(in the rows, 128 means zero)
Known rows, with every step that occurs:
rodo difo ligilaf lubob bemal sibak: [ 78 103 176 121 141  89 133  73 105 183  96  97 182 119  88 183 118 174
 147 101 129 103 140]
rodo gimuled: [149 174  79 139 115 106 117 155 220 108 137 161 131 143 127  69 142 139
  97 113 158 156 138]
baviv difo: [170 143 115 136 145 175 162 177 101 103 117 139 103 146 136  85 113  67
 125 143 137 138 154]
ligilaf lubob baviv: [141 137 103 117 121 159 105 155 152 122 116 153 119 133 110 118 144 147
 119 199 122 139 116]
ligilaf lubob baviv sibak bemal difo rodo gimuled: [149 129 141 143  89 107  87 122 198  99 169 167 123 104 147 111 154 150
 172 120 170 164 129]
sibak ligilaf lubob bemal difo rodo gimuled: [105 117 150 133  89 166 109 115 189 111 152 133 153 146 130 141 110 138
 211  98 180 105 109]
lubob bemal sibak: [105 133  79 127 146  47 157 114 130 128  88 148 172  76 109 102 122 155
  76 102 113 136 136]
bemal sibak ligilaf: [137 152  96 116 167  98 138  52 139 147  49 122 117 101 122 131 123  69
 105 113 124 124 140]
difo ligilaf lubob: [100 144 163 111 133 167  95 124 125 133 119  94 135 192  82 193 156 159
 144 161 104 111 108]
difo baviv lubob bemal sibak ligilaf: [123 110 123 127 161  84 151  36  82 174 112 111 129  83 139 132 129  98
  82  90 105 107 112]
baviv lubob bemal: [123 126  96 145 114 109 134 166  68 117 185 130 140 127 132  83  98 159
  77  91 108 118  78]
lubob bemal difo: [122 159 132 140 109 121 127 201 113 115 121 121 176 116 138  96  63 153
 123 122 140 112 132]
bemal sibak ligilaf lubob: [123 162 133  84 167 129 134  54 138 145  60  99 107 136  93 165 126 107
 160 144 136 119 104]
sibak ligilaf lubob bemal difo rodo: [ 94  94 168 124  98 179 125 130  92 112 135 117 149 131 134 172 100 125
 188 130 144  94  92]
ligilaf lubob baviv difo rodo gimuled: [156  76 115 147 103 201 134 141 191  86 160 185 110 135 120  99 168 119
 195 150 159 144 156]
difo ligilaf lubob baviv sibak bemal: [125 155 138 134 122  64  69  93 130 154 159 124 116 116 143 156 160 129
  78 133 105 145 118]
sibak bemal difo baviv lubob: [172 137 168 138 115 121 127 159  41 135 202 111  73 121 173  81 122 128
 108 135 110 138 119]
baviv difo rodo: [142  68 123 145 115 193 166 169  77  74 138 173  99 126 142 115 163  76
 134 148 127 148 139]
rodo difo: [145 140 145 139 120 141 139 166  97 163 126 131 120 140 148 114  97 108
  93 141 157 136 124]
difo bemal: [108 133  84 133 106 105 131 211 147 106 182 138 108 160 159 116 148 162
  62 121  96 148 128]

Rows:
[111 168 203 117 107 145  88 142 111 138 145  73 115 184 113 175 116 153
 181 146 117  99 134] => sibak bemal difo ligilaf lubob
[156  71 116 136 133 180 138  53 196 109 101 163 113 109 114 126 166  76
 223 121 159 125 173] => bemal sibak ligilaf lubob baviv difo rodo gimuled
[ 91 159 126 109 124 130 130 117 125 158 140 105 142 154 120 155  89 122
 121 128 143  90  68] => sibak ligilaf lubob bemal
[118 116 100 110 140 126 115  89 173 147 104 124 104 122 125 159 144 134
 147 147 106 120 143] => difo bemal sibak ligilaf lubob baviv
[122 108  85 147  91 133 124 147 200  85 157 189 129 131 136  96 181 141
 111 112 147 157 124] => difo rodo gimuled
[150  99  88 141 156 129 141  87 146 142  97 127  98 103 152 125 127  57
 135 109 102 114 197] => lubob baviv difo bemal sibak ligilaf
[140 120 106 146 119 153 158 216 118  98 181 132  88 162 162 104 129 113
 113 119 111 139 164] => baviv difo bemal
[131 142 141 130 148 120  64  89 141 140  92 119 161 130  98 183 165 146
 101 156 109 152 107] => difo ligilaf lubob baviv sibak
[130 135 155 135 115 115 134 177 104 148 139 128 164 108 159 113 114 146
  83 154 131 128 135] => lubob bemal difo baviv
[117 162 158 110 112 144 126 191 113 117 124 101 164 141 113 127  63 177
 171 146 149 111 108] => ligilaf lubob bemal difo
[132 172 166  97 166 125 114  59 118 166  99  99 108 149 133 194 151  88
  99 166 148 152  62] => difo baviv sibak ligilaf lubob
[163  99 174 146 131 153 141 134  31 169 184 117  90 138 162 113 133 119
  82 140 126 142 100] => rodo difo baviv lubob
[145 142 141 145 112 140 118 188  65 105 154 104 153 123 132  86  53 159
 145  95 126 109 111] => baviv lubob bemal difo
[101 105 152 122 156 117 150  85 106 138  91  99 168 124  74 163 128 145
 172 105 110 103 163] => baviv difo ligilaf lubob bemal sibak
[ 94 139 110 100 147  72 158 107 135 128  90 128 163 102  83 129 126 182
 125 125 128 132 113] => ligilaf lubob bemal sibak
[152  88  79 143 151 106 155 148 144 108 110 153 112  90 137  97 149 125
 125 118  92 147 213] => lubob baviv difo bemal sibak
[111 133  85 117 148  84 137  86 152 144  99 119 105 122 143 147 136  99
 102  90 100 123 149] => difo bemal sibak ligilaf
